What can hang from each mark
sivu: kefav
refomi: kefav sinuf
tirep: nusu
duro: nusu
bulizi: sekere
kefav: duro nusu sekere sivu
sekere: bulizi kefav
nusu: tirep
sinuf: sekere

Every row comes from one small tree of marks. The marks that hang from a mark follow it in brackets, in alphabetical order. Every link used is in the known rows. Which tree was each row made from?
Known rows
sekere{bulizi kefav{sivu}}: 5, 2, 7, -2, -8, 18, -2, -6, 4, 12, -23, -11, 9, 4, -6, 21, 5, -1, 7, 25, 2, -11, -3, -2, -8, 8, -4, 5, 3, 8, -10, -1, -6, -17, 4, 5, 6, 5, -13
bulizi{sekere}: 7, 3, 0, 3, -26, 4, -21, -2, -9, -13, -11, -14, -17, -3, 1, -6, -10, 6, 12, -8, -3, -8, -4, 3, -1, 0, 20, 8, 8, 1, -6, 1, 7, 5, 8, -2, 7, 11, 14
sinuf{sekere}: 14, -1, -3, 0, -29, -4, -26, -3, -10, 1, -17, -14, -15, 9, 0, -12, -7, 12, 8, -7, 3, -4, 5, 0, -5, -7, 23, 1, -3, 5, -4, 1, 9, 4, -7, -25, 21, 5, 7
kefav{sivu}: -4, 5, 0, 6, -22, 7, -21, -1, -17, 14, -10, -27, -2, 5, 9, 9, -2, -2, 5, -3, 18, -6, -3, -1, 2, 10, 13, -3, 2, 7, -4, 1, 4, -4, 2, -1, 16, 9, 11
refomi{sinuf{sekere{kefav{duro}}}}: 10, -10, 4, -7, -11, 0, -7, 12, -14, -19, -16, -2, -9, 22, -4, -6, -6, -8, -5, 8, -3, -5, 0, 0, 5, -4, 8, -16, 9, 9, -4, 0, -2, -4, -18, -14, 16, -1, 6
kefav{nusu{tirep} sekere{bulizi} sivu}: -2, 0, -1, -3, 22, 8, 10, 4, 4, 9, 14, 7, 21, -16, 9, -7, -11, 2, 17, -9, 8, 6, 12, 1, -12, -2, -16, 7, -9, -13, -4, 10, 6, 5, 2, -6, -23, 8, -8
sinuf{sekere{kefav}}: 12, -3, 1, 0, -24, 0, -11, -1, 3, 5, -27, -3, -12, 12, -7, -4, 0, 7, 9, 18, -9, -3, 5, -1, -7, -5, 11, 4, 0, 8, 1, -1, 3, -7, -11, -24, 18, -2, -3
tirep{nusu}: 15, -2, 5, -3, -38, 9, -13, -5, -23, 3, -14, -14, -19, 2, 6, 3, -3, 4, -11, -5, 0, 1, 1, 6, -2, -8, 14, 6, -10, 1, -8, -6, 9, -3, 8, 2, 5, 14, 16
refomi{kefav{duro nusu}}: 3, 3, -4, -10, -6, -15, -6, 4, -18, -21, 3, -4, 3, -3, 3, 2, 6, 4, -21, -13, -5, -2, 3, -14, -7, -10, 14, -14, 6, 7, 1, 6, -2, 10, -8, -2, 6, -2, 10
sekere{bulizi kefav{duro nusu{tirep} sivu}}: -2, -10, 7, 1, 17, 13, 20, 12, -6, 8, 9, 16, 16, -2, 6, 14, -2, -10, 2, 12, 6, 0, 4, -17, -1, -4, -19, -5, -4, 0, 9, 4, -12, -2, 7, 4, -13, 3, -13
sekere{kefav{nusu}}: 0, -1, -7, 3, -16, 9, 0, -3, -5, -2, -15, -8, -6, 0, -1, -2, 1, 2, -6, 14, -13, 0, 3, 2, -21, -7, 2, 9, -2, -4, 9, 6, 7, -8, -5, -8, 5, -7, 2
kefav{nusu{tirep} sivu}: -12, -1, -5, 6, -6, 9, -5, 6, -24, 15, 6, -3, 10, -5, 21, -2, -13, -6, 11, -4, 16, 1, 12, -8, -4, -1, -4, -1, -12, 0, -1, 10, 3, 4, 4, -4, -7, 7, 12
refomi{kefav}: 5, 5, 0, -13, -28, 1, -19, -4, -11, -13, -29, -15, -1, -1, 6, 7, 0, 4, -9, 7, -6, -9, 8, -8, -10, -5, 18, 0, 5, 15, -19, 3, -1, -1, -3, 2, 10, 2, 15
sinuf{sekere{bulizi kefav{duro nusu}}}: 20, -8, 0, -3, 5, -3, 6, 3, 6, -9, 2, 12, 1, 6, -17, -6, 5, 10, -5, 2, -16, 0, 3, -8, -10, -18, -1, -5, -2, -3, 12, 1, -2, 0, -11, -21, 5, -6, -20
bulizi{sekere{kefav{duro nusu}}}: 2, -5, 1, 9, 2, -7, 10, 12, -4, -22, 6, 5, -9, -4, -9, -4, 0, 0, -1, -3, -10, 2, -8, 0, 3, -4, 3, -1, 10, -5, 18, 3, 2, 7, -2, -1, 2, 2, 1
kefav{sekere}: 6, 4, -5, -3, -11, -7, -13, -3, 3, -4, -8, -19, -14, -3, 3, -12, -2, 6, 1, -11, -3, 6, -3, 12, -11, 3, 16, 9, 1, -12, -1, -5, 14, 6, -5, -10, 6, 3, 12
sivu{kefav{duro{nusu{tirep}} sekere{bulizi}}}: -4, -4, -7, 1, 14, -6, 10, -14, 19, 5, 25, 21, -16, -6, 6, -19, 0, 2, -12, -5, -10, 6, -8, 10, 10, -5, 2, 7, -19, -10, -5, -18, -4, 6, 16, 15, -21, -13, 0
sekere{bulizi kefav}: 13, -1, 1, -10, -19, 22, -1, -10, 7, -1, -30, -9, -4, 3, -7, 10, 3, 2, 1, 32, -18, -13, -3, -1, -19, -10, 4, 13, 2, 3, -8, -4, -1, -16, 4, -2, 4, -1, -8
duro{nusu{tirep}}: -13, 0, -10, -1, -22, 9, -12, -17, -8, 9, -7, -4, -13, 0, 17, -5, -12, -1, 3, 12, 7, 1, 10, 3, 1, -13, 0, 14, -10, -1, -3, -1, -3, 7, 15, 2, -3, -3, 14
sinuf{sekere{bulizi kefav{nusu}}}: 19, -5, -3, -5, -4, 12, 2, -8, 10, 0, -13, 8, 6, 2, -16, -8, -1, 12, 9, 15, -17, -6, 8, -3, -25, -20, -2, 6, -6, 2, -2, 7, 3, -5, -9, -24, 2, -5, -19
bulizi{sekere{kefav{sivu}}}: -2, 5, 7, 9, -9, 8, -3, 5, 0, 9, -16, -9, 1, 0, -4, 15, 0, -6, 20, 9, 3, -5, -2, 4, 8, 14, -1, 5, 12, 9, -3, 3, 0, -8, 2, 6, 8, 12, 3

Write each row's tree
0, 2, -14, 7, -5, -6, -1, -9, 3, 2, 15, -5, -17, -12, 6, -25, 4, 9, -12, -23, -21, 8, -6, 17, -14, 6, 16, 5, -16, -12, -7, -5, 20, 0, -10, -1, -4, -14, 15 -> sivu{kefav{nusu sekere}}
-6, 8, 1, -3, 25, -14, -1, -11, 18, 2, 20, -5, 4, -1, -7, 4, 7, 4, -7, -23, 15, 8, -11, 9, 10, 12, -6, 2, 4, -11, 9, -5, -1, 7, 7, 14, -2, 1, -9 -> kefav{duro{nusu} sekere{bulizi} sivu}
-13, -8, 4, 6, 9, -2, 16, 18, -18, 10, 10, 11, 9, 0, 11, 8, -2, -13, -2, 5, 11, 6, 6, -12, 7, 1, -13, -13, -4, 1, 18, 2, -7, 3, 1, 1, -4, 2, 0 -> sekere{kefav{duro nusu{tirep} sivu}}
9, 2, 6, -29, 12, -1, -5, 6, -1, -40, -9, -1, 14, -1, -5, -1, -5, -6, -15, -1, -14, -3, -4, 3, -8, -3, 5, -11, 19, 5, -26, 2, -3, 0, -11, 10, -10, 3, 3 -> refomi{kefav{duro sekere{bulizi}} sinuf}
-9, -1, -5, 3, -8, -10, -2, -9, 4, -2, -6, -3, -17, 11, -6, 8, 11, -2, -17, 12, -2, 3, -9, 4, 8, -2, 1, 3, 5, -3, 15, -8, -5, 0, 7, 10, 12, -11, 2 -> sekere{kefav{duro{nusu}}}
9, 3, -12, 2, 6, 5, 6, -14, 14, -2, 14, 1, -7, -13, -3, -18, 2, 14, -9, -15, -26, -2, -7, 11, -21, -1, 10, 10, -16, -13, -17, -6, 14, -6, -4, -2, -12, -11, -1 -> sivu{kefav{nusu sekere{bulizi}}}
4, -5, -10, -4, 7, 8, 13, -6, 11, 6, 17, 20, -3, -18, 11, -24, -8, 8, 0, -2, -21, 4, 3, 8, -15, -7, -1, 13, -22, -12, -16, -7, 9, 2, 2, -2, -27, -9, 4 -> sivu{kefav{nusu{tirep} sekere{bulizi}}}
-13, 4, 3, 0, 26, -9, 8, -4, 15, 8, 22, 10, 8, -4, 6, -1, -3, -3, 6, -11, 21, 8, -1, 2, 15, 4, -16, 4, -3, -9, 6, -5, -7, 11, 13, 14, -16, 5, -7 -> kefav{duro{nusu{tirep}} sekere{bulizi} sivu}
-12, 7, 0, -9, 18, -7, 7, 13, -5, 3, 3, 12, 26, -19, 15, -4, -4, -1, 7, -10, 9, 11, 21, -2, -7, 2, -11, 1, -2, 4, -11, 13, 5, 11, -8, 2, -18, 3, 6 -> refomi{kefav{nusu{tirep} sekere sivu}}
6, 8, 3, -1, 7, 3, -8, -6, 11, 7, -3, -16, 10, -6, -3, 3, 0, 5, 10, -9, 6, -1, -6, 7, -8, 12, 4, 6, 4, -7, -8, -3, 7, -3, -1, 1, -1, 11, -5 -> kefav{sekere{bulizi} sivu}
11, -8, 6, 4, -15, -13, -6, 10, -3, -3, -13, 0, -16, 17, -7, -3, 3, 3, 1, 3, -2, 0, -4, -7, 6, -4, 14, -10, 1, 6, 15, -6, -2, 2, -12, -18, 20, -1, -2 -> sinuf{sekere{kefav{duro}}}
5, 11, 2, -16, 23, -1, 1, -2, 12, -5, 1, 3, 29, -18, -5, 4, 7, 5, 0, -11, -1, -1, 10, -1, -18, 3, -7, 2, 7, 2, -18, 13, 5, 1, -11, 2, -14, 3, -8 -> refomi{kefav{nusu sekere{bulizi} sivu}}
4, -6, 7, 9, -10, -6, 3, 11, -2, -17, -10, -1, -18, 3, -7, 4, 3, -2, 1, 5, -6, 1, -12, -2, 10, 3, 10, 0, 13, 1, 11, -6, -2, 3, 3, 2, 10, 5, 5 -> bulizi{sekere{kefav{duro}}}
-7, 4, 4, 2, 9, 4, 5, -12, 15, 8, 2, -1, 5, 7, -12, 20, 15, -4, -10, 15, 8, -4, -8, -1, 10, 6, -13, 1, 6, 3, 8, -5, -16, -9, 12, 16, 5, -4, -16 -> sekere{bulizi kefav{duro{nusu} sivu}}
-14, -2, 5, -3, 13, 6, 15, -5, 11, 14, 3, 14, 9, 4, 2, 18, 3, -9, 1, 24, 14, -1, 4, -8, 15, -1, -24, 2, -2, 4, 3, -3, -18, -2, 18, 17, -8, -2, -15 -> sekere{bulizi kefav{duro{nusu{tirep}} sivu}}
-7, 12, 2, -21, -16, 12, -21, 5, -23, -10, -25, -21, 18, 7, 10, 15, -4, -16, -5, 6, 6, -13, 8, -2, 0, 10, 5, -16, 17, 26, -36, 15, -5, -10, -9, 14, 5, 6, 22 -> refomi{kefav{sivu} sinuf}
-5, 4, 0, 12, 1, 8, 5, 5, -2, 6, -1, -1, 9, -8, -7, 7, 2, -4, 15, 1, 2, -1, 3, 3, -1, 9, -6, 6, 11, 3, 5, 11, 4, -4, -1, 1, 0, 5, 0 -> bulizi{sekere{kefav{nusu sivu}}}
-11, -6, 7, 14, 15, -2, 18, 24, -9, 2, 16, 21, 7, -7, 6, 6, -6, -11, 17, -1, 7, 5, 6, -8, 17, 2, -14, -4, 4, 1, 15, 6, -4, 8, 5, 5, -11, 9, 1 -> bulizi{sekere{kefav{duro nusu{tirep} sivu}}}
-14, -4, -6, 0, -11, -8, -4, -5, -11, -1, 7, -1, -16, 4, 13, -5, -7, -3, -5, 2, 12, 4, 1, -5, 12, -12, 1, 2, -7, -3, 13, -4, -9, 13, 16, 4, 0, -3, 12 -> kefav{duro{nusu{tirep}}}
-16, 7, -3, 7, -5, -15, -14, -8, -7, 10, 13, -18, -7, 9, 3, 9, 7, -4, -12, -14, 24, 0, -8, -1, 20, 11, 5, -7, 5, 2, 11, -3, -7, 5, 10, 14, 17, 1, 6 -> kefav{duro{nusu} sivu}
3, -1, -2, 7, -10, 8, 4, 2, 0, -13, -9, 2, -6, -8, -7, -6, -3, 5, 7, 6, -17, -1, 3, 6, -11, -5, -1, 13, 6, -4, 5, 8, 9, 0, -2, -5, -2, 0, 2 -> bulizi{sekere{kefav{nusu}}}
-4, -4, 0, -2, 9, -2, 1, 17, -16, -6, 5, 0, 14, 16, -5, -4, 2, -12, -6, -10, 6, 2, 1, -2, 8, 3, -8, -24, 10, 9, 5, 12, -1, -3, -23, -13, 12, 0, 0 -> refomi{sinuf{sekere{kefav{duro nusu sivu}}}}
-22, -1, 4, 10, 11, -5, 13, 7, 4, 7, 9, 19, -3, 1, 2, 11, -2, -10, 15, 8, 16, 6, 2, 0, 33, 7, -18, 2, 4, 5, 10, -1, -11, 7, 18, 19, -7, 4, 0 -> bulizi{sekere{kefav{duro{nusu{tirep}} sivu}}}
3, 4, 5, 1, 12, -6, 2, -9, 20, 13, 5, 10, 5, 14, -17, 10, 14, 3, 0, 2, 8, -3, -2, -3, 14, 1, -13, -4, 4, 8, 7, -2, -14, -4, 3, 0, 10, -4, -23 -> sinuf{sekere{bulizi kefav{duro{nusu} sivu}}}
-2, -4, 3, -1, 6, 25, 15, 1, -1, 17, -4, 10, 21, -6, 6, 11, -8, -6, 12, 24, 2, -6, 14, -11, -12, -7, -23, 8, -6, 3, -5, 9, -7, -8, 6, 0, -17, 2, -11 -> sekere{bulizi kefav{nusu{tirep} sivu}}
11, 1, -6, -7, 8, 6, -1, -10, 11, -11, 4, -8, 3, -14, -5, -16, -4, 15, -1, -14, -13, 3, -1, 8, -27, -9, 4, 14, -3, -19, -2, 5, 15, 4, -7, -11, -9, 0, -6 -> kefav{nusu sekere{bulizi}}
-23, -1, 1, 5, 7, -3, 9, 3, -1, 18, 2, 10, 1, 8, 9, 14, 5, -13, -1, 17, 21, 9, 3, -4, 23, 3, -18, -3, -3, 5, 14, -4, -12, 1, 14, 15, 0, -4, 1 -> sekere{kefav{duro{nusu{tirep}} sivu}}
-23, 3, 1, 6, 22, -19, 1, 2, 0, 14, 23, 4, -3, -2, 11, -6, -1, -6, 4, -17, 27, 18, 0, 7, 23, 10, -9, -2, -4, -10, 14, -5, -1, 17, 8, 10, -9, 2, 8 -> kefav{duro{nusu{tirep}} sekere sivu}
-8, 0, -2, 10, 5, -6, 10, 10, -12, 5, 6, -5, 5, 4, 0, 12, 10, -7, -9, -7, 9, 3, -5, -6, 4, 8, -3, -12, 3, 0, 20, 2, -1, -4, -7, 1, 10, -1, -2 -> sekere{kefav{duro nusu sivu}}
2, -2, 4, 3, 15, 7, 13, 4, 0, 5, 7, 1, 14, -1, -9, 16, 9, -4, -7, 2, 0, -4, -6, -10, -5, 3, -9, -7, 4, -1, 13, 3, -8, -7, -2, 2, 1, 1, -14 -> sekere{bulizi kefav{duro nusu sivu}}
-14, 7, 5, 13, 8, -10, 3, -1, 8, 2, 9, 3, -4, 3, -11, 11, 10, -6, 3, -5, 10, 5, -10, 6, 28, 14, -8, -1, 15, 3, 13, -2, -7, 1, 11, 19, 6, 2, -1 -> bulizi{sekere{kefav{duro{nusu} sivu}}}
-8, 5, -12, 10, 1, -22, -2, -13, 11, 2, 23, -1, -28, -2, 1, -18, 11, 6, -25, -24, -7, 10, -20, 17, 13, 10, 16, 1, -10, -10, 2, -19, 6, 5, 3, 14, 4, -18, 12 -> sivu{kefav{duro{nusu} sekere}}
4, -10, -5, 1, 16, -3, 18, 2, 6, -5, 29, 21, -8, -13, 9, -20, -5, 6, -10, -18, -16, 8, -3, 0, -4, -6, 2, -2, -22, -15, -3, -11, 4, 7, 5, 2, -25, -9, 2 -> sivu{kefav{duro nusu{tirep} sekere{bulizi}}}
4, 2, 8, 0, 17, -9, -4, 5, 5, -1, 12, -13, 7, -3, -3, 5, 2, 3, 2, -20, 13, 3, -14, -1, 1, 13, 6, -8, 6, -7, 5, -7, 1, 4, -1, 2, 2, 11, -5 -> kefav{duro sekere{bulizi} sivu}
0, 0, -11, 13, 6, -20, 4, 3, -2, -8, 29, 0, -19, -7, 4, -22, 6, 8, -21, -35, -13, 11, -15, 9, 0, 6, 20, -10, -15, -15, 7, -11, 13, 5, -10, 0, -2, -12, 15 -> sivu{kefav{duro nusu sekere}}
10, 9, 6, -27, -5, 12, -18, 0, -8, -11, -23, -5, 31, 8, -1, 8, -7, -3, 6, 6, 2, -21, 16, -6, -4, 0, 0, -14, 14, 30, -44, 17, -6, -11, -15, -3, 3, 9, -3 -> refomi{kefav{sivu} sinuf{sekere{bulizi}}}
-4, -3, -8, -1, 3, -1, 5, 6, -5, -2, 6, 5, -3, -13, 13, -23, -14, 4, 10, -11, -3, 14, 12, 7, -17, -12, -1, 10, -11, -18, 3, 5, 15, 13, -4, -14, -16, 1, 10 -> kefav{nusu{tirep} sekere}
17, -10, 6, -15, -6, 9, -3, 7, -4, -21, -16, 1, 3, 20, -13, -4, -6, -6, -4, 15, -13, -13, -3, 0, -2, -11, 0, -14, 11, 9, -10, 1, -7, -11, -12, -10, 8, 0, -11 -> refomi{sinuf{sekere{bulizi kefav{duro}}}}
-13, -2, -9, 8, 5, -18, 6, -6, 10, 5, 25, 15, -23, -4, 15, -22, -1, 1, -13, -14, -2, 14, -7, 10, 19, 4, 6, 3, -18, -10, -1, -19, 2, 9, 9, 14, -11, -16, 16 -> sivu{kefav{duro{nusu{tirep}} sekere}}
16, 1, 8, -2, -5, 12, -5, -3, 10, 18, -20, -1, 11, 8, -11, 10, 4, 4, 17, 15, 3, -11, 6, -4, -4, 3, -2, 1, 2, 12, -8, 2, -4, -14, -6, -14, 10, 5, -18 -> sinuf{sekere{bulizi kefav{sivu}}}
23, -4, 3, -9, -15, 11, -7, -8, 14, 0, -27, -1, -5, 10, -13, 0, 0, 9, 9, 22, -15, -9, 5, -4, -15, -13, 5, 9, 0, 7, -9, -4, -3, -9, -7, -21, 8, -1, -16 -> sinuf{sekere{bulizi kefav}}
7, -3, 10, 1, 2, 5, 6, 4, 0, 5, -8, -7, 5, 8, -8, 25, 10, -6, -2, 13, 3, -7, -11, -11, 2, 10, -2, -8, 9, 6, 5, -9, -11, -9, 5, 6, 9, 6, -11 -> sekere{bulizi kefav{duro sivu}}
